Each row was made from one small tree. The marks that hang from a mark follow it in brackets, in alphabetical order. Every link used is in the known rows. Write each row's tree.
Known rows:
komu{darav runovit vadum{kese zosik}}: [-76   8 -25 -14  31 -11  -3  -1  10  -2   7  53  15  26  27  44  -7 -41
 -14 -27   7  16   3 -70 -29   1 -39  -5   3  15  35  13  25  -4 -16  22
   5  33 -48   7  60   1  12  25  18  -3  11  22   1 -30  44]
runovit{lasag}: [ 13  18   2  40 -25  17 -23   3  15  28 -23  -5 -21   1 -28 -47  -7  12
  14   7   3 -30  13  26  -4   1  15  14  32  -9  23  18 -47 -29  14  -4
  31 -15  -8  -6  10  14   8  11 -14  51 -24  -8 -32  44 -31]
darav{komu{bafa nota{kese} runovit}}: [ 50   5   9   9  13  -9  11  47 -12   0  16 -58 -16   0  15  36  -7  -9
 -20  -3   3  20 -46 -11 -43  19 -10 -33 -33  15  15  57  31 -22  10  29
 -21  14 -18  46  47 -17  37  30  -6   9  17 -11   9  38 -37]
zosik{bafa runovit vadum{kese}}: [-16 -19  17 -55 -53 -18  14 -39   2  26  11  10 -23  -6  51  -5   2  -7
  32 -11 -21  54  -7  53  43 -73  17  30  22 -18 -52 -33 -26   7   7 -70
  -5  56  41 -14 -27 -25 -80  -1  39   1 -25  27   5 -32  17]
komu{bafa{zosik} darav nota runovit vadum}: [ -10  -43  -49   21   80    3  -19   59  -56  -44   -6   21   26   35
   14   93  -19   -5    9  -27   51   20  -65 -102  -45   34  -79  -14
  -22   32   53   87   59   20  -52   92  -10   21  -41   40  102  -50
   51   72   69    8   22   36   43  -46   35]
vadum{kese komu{bafa{zosik} darav runovit}}: [ -9   0 -22 -18  13 -18  41  22  24  -9   6   2  50 -17   9  39 -17 -37
 -16 -27 -18  46 -18 -56   8  19 -39   1 -37   8  -3   4  21  -3  -5  32
 -29 -18 -18  33  33  19  -2 -23 -28 -18  -9 -27  24 -13  17]
nota{kese komu{runovit{lasag}}}: [ -2  32  13  54  -2  36   8   7  -7  43 -29 -56 -29 -38  -3 -38  15 -17
 -21   8  15 -28 -34  76 -19 -10  22 -22  23  -2  15  10 -13 -13  10 -20
  18  22  19  19   3   1  22  24 -49  19 -16 -26 -33  77 -15]
kese{bafa{zosik{vadum{komu}}} nota}: [ 26 -14   7  14  15   3   2 -55 -35 -37 -12 -29  -9 -12 -23  -4  41 -29
  19  -4 -29 -26   9  66  36 -23  52  22  -8 -35  -4 -34  -1  24  21 -21
 -40 -60  62 -19 -81 -18 -35 -25 -37 -21  11   4 -19   9   5]
vadum{komu zosik{runovit}}: [-23  34  20 -39 -72 -10  -6   0  33  27   0  21  -9   8  15  -9  30   9
  19   4 -50 -26  58  -4  -2 -51  -4  18 -19 -13 -57 -45  -5 -40  11 -42
  14 -23 -10  -9 -54  21 -22 -64  -8 -18   0 -48 -21 -11  -6]
kese{bafa nota{komu{runovit{lasag} vadum{zosik}}}}: [ -5  -8  24  44  40  22 -10 -35 -67   1 -44 -28 -23   4  -4  -2  25 -18
 -26  14   7 -22 -16  34 -32  12  42  -4   8 -33  37  17 -34  13  16   3
 -40 -11   6 -17 -52   4  14  25 -34   2  25  18 -40   0  20]
darav{komu{bafa nota runovit vadum{kese zosik}}}: [ 11 -14  -2 -30  32 -36   2  28  -5  -4  14  -9  14  31  26  60 -23  -7
 -39  -6   1  28 -27 -76 -73  22 -23 -29 -48  24  11  31  15 -10  -4  41
 -46  15 -67  24  55  -6  53  23  12 -10  42   7  15 -17  -4]
vadum{kese{bafa{zosik}} komu{runovit}}: [ 18  18  19  -8  10 -13  38 -20   5 -13   2 -20  28 -25   3  -2  16 -46
 -20  15 -49  35   7   3  21  -4  10 -28 -16 -20   3 -23  -8   8  -5 -21
 -53 -52 -30   5 -18  17 -25 -64 -56 -17   9 -42  -2  14 -15]
bafa{zosik{runovit{komu{darav} lasag} vadum{kese}}}: [ -4 -51 -22 -30 -39  19 -29 -10  42   4 -19  46   9 -23  12  -5  -7  28
  57 -13  29  12 -18  34  67 -36   8  17  12  32 -35 -57   2   7 -13 -36
   8   3   7  -1 -13   7  -7  14  38  14   3  16   5 -23  -6]
zosik{bafa}: [  4  21  21  17 -23 -31  19 -37 -13  22   3 -12 -16   0   2 -29  18  -4
  24   0 -25 -15   8  27   3  -4  12  12  23 -44   0  32 -25 -14  17 -32
  12  15  35  -9 -21 -20 -65 -26 -13  20 -16  -2  -5  34   2]
kese{bafa{zosik{runovit{komu} vadum}} nota}: [ 24 -42  22   7  -4  21 -12 -54 -37 -39 -21  -9 -27 -14   4 -10  39   4
  27  -7 -12 -11 -14  75  63 -34  52  11   7 -16  -5 -36   6  35  21 -29
 -26 -39  53 -21 -83 -24 -42   6  -5 -10  23  13 -21 -21  -5]
zosik{bafa runovit vadum{komu{nota}}}: [  5 -22   8 -47 -35 -20  -2  -3 -26  16  12  12  -1   0  40   8   5  17
  44  22  -8  49  12  26  -6 -55  -8  22  16 -20 -74  -9 -20  -5  -7 -60
  -4  44  41   8 -44 -34 -67 -12  59 -20 -31  28  -2 -62   7]
runovit{komu{darav nota{kese}}}: [  0 -14 -12  26   5  15   4  20  23   2  37   1  -3 -20 -21  -9 -19  29
  -4  19  27   0   2  27  10  52  15 -17  36  46  15  10  31  -5   7   7
  34  21  42  11  15   2  -4  30  11 -21   5  14  -6  19 -18]
kese{nota{komu}}: [  7  16   2  33   7   8  -1 -54 -24  11 -20 -41 -44 -21 -37 -35  12  -6
 -33  -6  -6 -59   4  66  -9 -13  37  15   8 -26   4   8 -22   1  26  -2
  23 -12  43  -5 -32  -4 -12 -14 -51   2  -9  -5 -27  40  28]
darav{komu{bafa{zosik} vadum}}: [ 27   0   3  -2   7 -29 -18 -12  11  -6 -42 -35  22  22 -20  40   3   0
  25  -4   2 -27 -18 -18 -32 -15 -29 -16 -60  -6 -10  26  11 -14   4  36
 -19 -11 -19  17  20 -27  55   2 -18   5  23   1  28  33  -3]
lasag{bafa{zosik{vadum{komu}}} runovit}: [ 31  48  -3 -49 -22  -7 -15 -15  18 -40   8  35  18 -34 -21 -74  18  19
  40  34  36 -49  57  15  29  -3 -29 -11 -27 -46 -42 -74 -11  52 -39 -63
   2 -32  -1 -14 -43  40 -19 -56  24  31 -19 -40  38   2 -10]
komu{darav nota runovit{lasag}}: [  2 -11 -38  41  26  28 -19  66 -24  -3  15  31  -5   5  12  18 -24   8
   7  -3  54  20 -23 -48 -33  52 -42  -6  32  35  73  79   1 -14 -25  23
  23  23 -46  29  95   8  24  59  64  49 -10  33  -4 -12 -15]
vadum{komu}: [  7  43  11  14 -27 -15   5 -14  14   9  -5 -23   7 -10 -39 -28  15  -6
   5  20 -29 -24  47   7 -23 -15  -1   4  -1 -22 -16   1 -18 -25   7 -18
  26 -28  20  10 -25   1 -26 -45 -44 -10 -34 -31 -20  24 -14]
lasag{runovit{komu{bafa darav vadum}}}: [ -3   2  11   7  11   0 -25  16  32 -19 -10   5   7  -8 -37  -5 -17  28
  39  35  46  -2  -4 -29 -11  53 -51 -23   5   6  15  27  -5  16 -34  10
  26  15 -19  14 -20  19   2  27   8   5   2  28  22 -19  12]
vadum{kese{bafa nota} komu{runovit{lasag}}}: [ 12  -4  18   5  32  10  27 -10  -6   1   3 -19  20 -30   0 -17   0 -41
 -52   9 -39  45   6  16   5  24  50  -4  18 -20  15  -9 -40  10  33 -22
 -56 -44 -26  -2 -33  42 -21 -26 -60 -18  -4  -2 -37 -14 -22]
lasag{bafa runovit{komu{darav vadum{kese}}}}: [ -9  30   4 -36  14  -1 -10  -9  41 -21  16  59  31 -24 -29 -63 -30  35
   1  48  65  -4  40 -10  11  71 -20 -36  12 -12   1 -40 -17  56 -30 -27
  19  22 -38 -18 -18  61   5 -12  35  13 -13  17  38 -26  -5]
lasag{runovit}: [ 20  50  23   8 -25   8 -15  -9  30 -14  13 -17 -40 -14 -44 -59  17   6
  22  32   5 -37  39  20  13  -3 -27 -14  16 -27  12   1 -23  -2 -26 -37
  42  -8 -24   1 -15  16 -19 -36 -14  41 -14  -9   2  43 -12]
bafa{zosik{runovit{komu}}}: [ 14  -9  11  -1 -48   8 -25 -20  26  -5 -29  20 -12 -12  -2 -21  33  34
  38  -5  -6 -35  -7  26  56 -36  -4 -13  -4   3 -16 -25  20  -1  -5 -28
  21 -25   0   1 -24  -9 -21 -21  12  15  12 -34  -5  14 -25]
lasag{bafa}: [ -2  59  13   5 -30 -14   9 -26  -3  -5   4  12 -14  -1 -12 -74  -1   5
 -16   8   9 -50  43  17  12   7  19  -4   1 -41   5 -11 -16  26  17 -13
  29 -11  12 -26  -3  14 -12 -29  13  30 -35 -49   3  30 -22]
komu{bafa nota}: [ 33  -5   2  21  14 -14  12  41 -36 -15  27 -38 -28  22 -11  10 -32  15
 -12 -10  -2  -4 -17 -28 -24  25  -7  16  -2  15  26  54   5   1  -6  61
  14   2   8  10  43 -32  11  18   8   6   4 -15  11  15  -1]
runovit{komu{bafa darav vadum{kese}}}: [-38 -32   5   8  31  -9   7  -6  23  -6 -13   7  29   2 -14  26 -51  10
  -4  -5  26  28 -27 -35 -14  56  -4  -9   7  29  11  21   2   9   3  53
   7  25   9   7   8  -1   6  47  -3 -30   4  32  11 -35  25]

Which tree is each row?
[  4 -57 -45 -22   9   4   7  48  -4 -25  35  15   5  23  21  64 -41  12
  21 -34  32  32 -41 -38  29 -17 -32  38 -25  50 -10   6  39  19 -26  48
  -1  26   9  10  67 -35  26  30  65  -9   6  28  57 -38  38] => komu{bafa{zosik{runovit vadum{kese}}} darav nota}
[-48  -6  -1  14  -2   2  -2   2  -8  29 -39 -12   0  31   9  50 -22   4
  17  -9  28 -22 -23 -20 -38 -14 -33  11 -33   3 -20  21  -4  -8 -14  48
  25  50   3  10   7 -17  46  23   1 -18   4  14  21 -16  69] => nota{komu{bafa darav vadum{zosik{runovit}}}}
[ 15 -72   0  -1   8  10 -13   0  24  -4 -35  12  14 -40  -3 -19 -32  38
  18 -25  20   5 -53  17  26  43  46  20  15  18   3 -22 -27  14  22  15
 -21 -25  24   3 -36  35   0  46 -13   6  13  -7 -21 -12 -15] => runovit{komu{bafa{zosik{vadum{kese{nota}}}}} lasag}
[-18  -1 -14 -15  39 -13  40  18   1 -10  16  -6  28 -21   4  32 -27 -42
 -57 -35 -22  55 -16 -47  -7  42  -7  20 -13  -1   7  17  10   4  21  36
 -24 -11  -4  29  14  21 -11  -7 -40 -34 -26   4   7 -35  24] => vadum{kese{nota} komu{bafa darav runovit}}
[  3  32   8  32 -10  12 -15  19 -24   1 -30  26  -9 -12   7 -62  11   0
   4   5  30 -15  -5  -6 -14  31  -5 -10  16 -32  47  39 -31   5  -2 -17
  10  -7 -38  11  31  26 -10  25  23  76 -29 -36 -27  12 -48] => komu{runovit{lasag{bafa}}}
[-10  24  29  58  24  14  25 -37 -26  21 -25 -93 -16   1 -27 -11  23 -28
 -26  36  -9 -26  -4  98 -20 -29  44 -30  11 -12  -7  -9  -8   6  10   1
  -2  31  62 -21 -39 -37  42  -1 -69 -35   5  16 -12  71  23] => nota{kese{bafa} komu{vadum}}
[-10   0  19   6 -56  22 -15   1  27  17 -17  22 -16   4  -2 -16   3  41
  33   5  15   6  -1  15  36  -7 -14  -5  21  16  -6  13   8 -14  -1 -18
  53  21   0   8 -17  -1 -27  20  33   5 -19  11 -13 -19 -18] => zosik{runovit{komu{darav}}}
[  5   8 -20  20   9  -6  31  52   4   1  39 -38  23   3 -16  29 -23  -4
 -14   1 -11  21   0 -21 -22  29 -23  12 -14  23 -11  27  25 -25   5  48
  10   4  43  19  27 -11  27  -1 -22 -37 -19   3  18   7   4] => vadum{komu{bafa darav nota{kese}}}
[-14  12 -13 -12  -9  -9  27  25  20  18  57  -3  20  12   5  23  10  -6
  -7  13 -32  -6  55 -11 -13  11   7   8 -12  33 -21 -31  24 -39  13   5
  -4  -7  32 -11 -17  13  11 -46 -20 -46  12  -7   6   9   7] => vadum{komu{darav nota{kese{bafa}}} zosik}
[-22 -21  35 -31 -27 -18   6 -40   7  32 -25  27   8   3  28  -5   5  31
  11   8  -8  42 -19  22  21 -17   9 -21  35  -7 -32   4  -8   4   2 -43
   1  49  -4 -10 -45 -14 -54   5  24  -8  -2  35  -5 -40   0] => zosik{bafa runovit{komu{vadum{kese}}}}
[-31  -6 -10 -26  13 -12  32 -19   9  18  25   5 -14  -9  21  14  -7 -17
 -59 -49 -23  -8 -16  -8  -2  11  40  21 -17   9   5 -33  -2   4  24  22
 -19   2   4  -5  -4  34 -10 -10 -38 -27  25 -25   6   0  53] => vadum{kese{nota{komu{bafa darav runovit}}} zosik}
[  4 -20 -20 -34 -24  11 -18 -41  16 -18  -2  15 -20 -11  15  -3  25  -9
  13 -33 -16 -15  -9  44  70 -84  23  26  -9   0 -33 -69  12  20   5 -40
   3 -14  31 -17 -15 -16 -32 -20  12   0   0  -5   5   0  13] => bafa{zosik{runovit vadum{kese{nota}}}}
[-10 -39 -14  -8 -22  21 -28  -6  43   8 -37  51  23  -1   5   2   2  35
  20 -12  19  -2 -12   9  47 -20  -9  -7   5  28 -11 -33   7  -1 -13 -10
  12  -4 -24 -14   6   9  20  14  30  15  13  12   9 -16  -9] => bafa{zosik{runovit{komu{darav vadum{kese}} lasag}}}
[ 38   1  -3  26  17  17  18   9 -16 -18  44 -53 -32   7 -18  -9  26  -9
 -16   9 -22 -18   6  45  25 -11  37  -9  16  19  15 -12  23  -4  10   2
  -5 -13  40 -21  17 -32   9 -15 -18  -7  20  -8   5  64 -22] => komu{nota{kese{bafa{zosik}}}}
[ -4  -3   5   1 -61  26 -37   7  10  23 -27  17 -38   7  11 -26  -5  14
  55  11  20   0   0  46  17 -72   5  40  28  -4 -26 -14 -38 -13  -3 -44
  33  20  17  -9 -14 -12 -17  33  51  36 -31  19 -32 -15 -18] => zosik{runovit{lasag} vadum}
[  6   4 -19  24  60   2 -33  22 -60 -27  -2   7 -19  22  -4  27   3 -11
 -24  13  27   6 -17 -56 -67   8 -32 -33  23  -1  49  66  19   9 -39  27
   5  17 -44  19  64 -45  13  46  46  23  12  21 -21 -14  -4] => komu{nota runovit vadum}
[ 40 -10  16  43  18  16  12 -71 -49 -17 -30 -50 -25 -11 -25 -20  39  -9
  -4   3 -13 -55  -7  84  32 -15  54   0 -12 -40  13 -15 -10  29  13  -4
 -21 -45  49 -26 -64 -12  -5 -33 -58 -14  29 -12  -6  45  20] => kese{bafa{zosik} nota{komu}}
[  29   46   37  -21  -23   -6   -8  -12   24  -26   12   35    0  -35
  -23 -105    6   49   16   52   51  -41   40   14   27   58   -9  -37
    9  -33   -2  -32  -26   42  -22  -52   27  -10  -24   -9  -50   55
  -27  -32   18   29  -13  -37   17    7  -37] => lasag{bafa runovit{komu}}
[-21  20 -27   2  -2   3  19  22  37  21   5  25  38 -18   0   4 -22 -29
 -21   1  -4  46  16 -24 -10  26 -13   2  18  10   7   7 -20 -21   1  -7
  -3 -10 -38  21  34  46   4 -15 -15   6 -36   0 -13  -3  -5] => vadum{kese komu{darav runovit{lasag}}}
[ 15 -11 -24  29   4  34  13  34  -7  -4  48 -22 -13  24   1  23  10   0
   1   4   4  11  -1  34  44  -7  -2  -1  19  38  16   4  44  -5  -6  10
  15  21  28 -20  37 -34  30   9  24 -15   5  37  31  27  -5] => komu{darav nota{kese{bafa{zosik{runovit}}}}}
[-30   2   6   6  38 -26   7  -9   2  -5 -11 -31   1  26 -20  23 -34 -22
 -35 -24 -17   9 -18 -34 -25  -9  -2  10  -5  -3  12  17  -9   7   4  57
  -9  16  -4 -15  21 -27  27  19 -37 -14  -2  11  10   0  30] => komu{bafa vadum{kese}}
[-14  37 -10  24  -9  -2   4  17  -2   1 -11   9  22 -13  -8   9  10 -28
  19  10   0  13  19 -32 -27  13 -40  -7  -4 -10   8  42   6 -24  -2  -4
  25 -16 -12  40  14   8 -24  -7 -10   6 -34  -6 -15  -4  -1] => vadum{komu{darav runovit}}
[ 24  10  33  23 -35  12  -2 -29 -11 -16 -20 -28 -27  21  -7 -11  50  -6
  35   6 -27 -23   5  41  59 -43   9  -9  -4 -20   9 -11  -2   5  -1 -24
   0 -27   4 -27 -30 -29 -15 -36 -13  13  13 -17  -1  31 -19] => kese{bafa{zosik{runovit}}}
[  7   4 -12 -31  30   1  17  -8  10  -3  -3  29  39 -38   7 -36   6 -23
 -63 -13 -14  11   8  -6  13  21  33   4   3 -24  -3 -44 -14  21  23 -30
 -43 -55 -25   0 -11  60  -8 -38 -30   8 -19 -34 -14  -7 -23] => vadum{kese{nota} komu{runovit{lasag{bafa{zosik}}}}}
[  4 -35 -18  38   2  31 -17  49  29  26  16  16   7 -25 -14 -17 -38  49
   4  20  48   6 -15  28   2  71  20  -5  55  60  21  13  -9 -26  12  10
  28  19  17   5  21  28  28  58  23   8  -1  33 -15  17 -42] => runovit{komu{darav nota{kese}} lasag}
[-56  13   1 -41 -11  -8 -12 -27  33  17   0  26 -11  31   9   5  12  -4
 -25  -7 -32 -19  25 -22  -2 -57   8   6   1   6 -20 -45   6 -13   4  -7
   6  19 -28 -40   3  -2   9 -20  -3  -8  22  -3  -6 -18  26] => komu{vadum{kese zosik{runovit}}}
[-45  18   7  -9 -17  -5 -33 -23   8  13 -22  19 -23  38  10   4  25   5
  11  -5 -16 -38  31 -19 -18 -51 -11   0  -3  -7 -15 -18   8 -15  -4  -3
  24  13 -15 -21 -11 -19   9  -2  11  -2  10   2 -16 -13  14] => komu{vadum{zosik{runovit}}}
[ 24  -9  18  30  18   9   4 -52 -37 -39 -12 -32 -29  -1 -25 -17  49 -18
   0 -14 -37 -42   5  57  48 -12  50   9   1 -33  31 -11  -2  18  28   0
 -21 -60  39 -32 -51 -15 -17 -23 -42   0  20  -3  -9  35  -1] => kese{bafa{zosik} nota}
[  4 -12 -23  34  39   0  11  82 -53 -27  26   1  -4  17  17  58 -32  -1
  -1 -24  37  36 -56 -82 -35  60 -58   4  -2  29  61 107  31  -1 -22  74
   9  27 -24  43  92 -24  10  64  53  16  -4  17  19 -24  12] => komu{bafa darav nota runovit}
[-10 -22  -6  32  46   7 -30  30 -37 -17 -72   4  14  21  11  34  -2 -11
  21 -35  27   1 -70 -65 -39  10 -43  -7 -18  -8  42  64  10   6 -25  53
 -21 -12 -47  26  47 -22  42  64   9  43  15  -9  -8 -13  -5] => komu{bafa{zosik} runovit{lasag} vadum}
[ -8   7   4 -36 -14 -48   3 -54  32  35   2   4  20  18   8  18   2 -13
 -16   9 -24  -3  26  -2 -40 -15   4 -16 -31 -14 -32 -20  -4 -27  21 -18
 -23  20 -21  -7  -8   8  19 -30 -20 -13  28  12  14  20   4] => darav{komu{vadum{kese zosik{bafa}}}}
[ 13 -10 -21  23  26   4   3  84 -23  -3   1   2  26   3   0  39 -35   8
   7   1  21  36 -21 -71 -50  59 -47   7  -6  20  20  75  -5 -19 -16  52
  -2   0 -29  48  48  16  30  34  20   5 -20   4  -1 -35 -11] => vadum{komu{bafa darav nota runovit{lasag}}}
[-38 -18 -23  -3  21  21  -2  29 -12   7  38  13  -1  58  21  53   9   0
 -12   3   8  17  10 -14  -8 -19  -3   3  12  44   5 -10  46 -12 -11  21
   8  50  11 -35  30 -35  54  24  39 -32  25  64  20 -22  20] => komu{darav nota{kese{bafa}} vadum{zosik{runovit}}}
[-20  32   2 -51 -34 -33  29 -20  59  30  38  16  15 -10   2 -16  -1 -16
 -32  -3 -70 -11  62 -10  -2 -19  35  18 -12  -2 -41 -76 -13 -23  23 -27
 -14 -29  -3 -14 -31  43 -20 -88 -63 -32   8 -63 -10  13  10] => vadum{kese komu zosik}
[ 10 -14   4 -41 -40   1  -1  65   7  30   8  17   8  31  38  15 -13  47
   0  -5 -21   2  20 -55 -27   1 -14  27 -23  18 -45 -14 -14 -37   5  10
  -8 -17 -26  -1 -14  30  27 -21  15  -7  14 -36  -2 -42 -14] => vadum{komu{bafa nota} zosik{runovit{lasag}}}
[ 15  19 -25 -47   5 -18   5 -11 -13 -35  23  39  20 -30  17 -37   3  -4
  -9   3  16  -8  24  -9  12   4   5  -7 -18 -18 -27 -57  13  49 -15 -25
 -27 -23   0  -6  10  18 -16 -30  38  11 -10 -50  21  -8  -4] => lasag{bafa{zosik{vadum{kese komu{nota runovit}}}}}
[ 15  -2   1 -26  18 -27   0 -16  11   7  34  -9   9  31   0  30 -10  -2
 -35  29 -11   3  26 -18 -46  -1  16 -24 -28  13  -7 -21   4 -17  11   5
 -35   4 -37 -21  16  -6  49 -21  -1 -17  47  18  12  19  -8] => darav{komu{nota vadum{kese{bafa} zosik}}}
[-11 -20   7 -47 -18  -7   7  -8  11  -1   6 -12  -6 -13  23  10 -14 -11
 -11 -22 -28  47  -6  26  21 -66  23  41 -12  -8 -59 -46 -10  15  25 -19
 -14   3  40   1 -39 -11 -36  -5   2 -37 -28  11  -4 -57  22] => zosik{runovit vadum{kese{nota} komu{bafa}}}
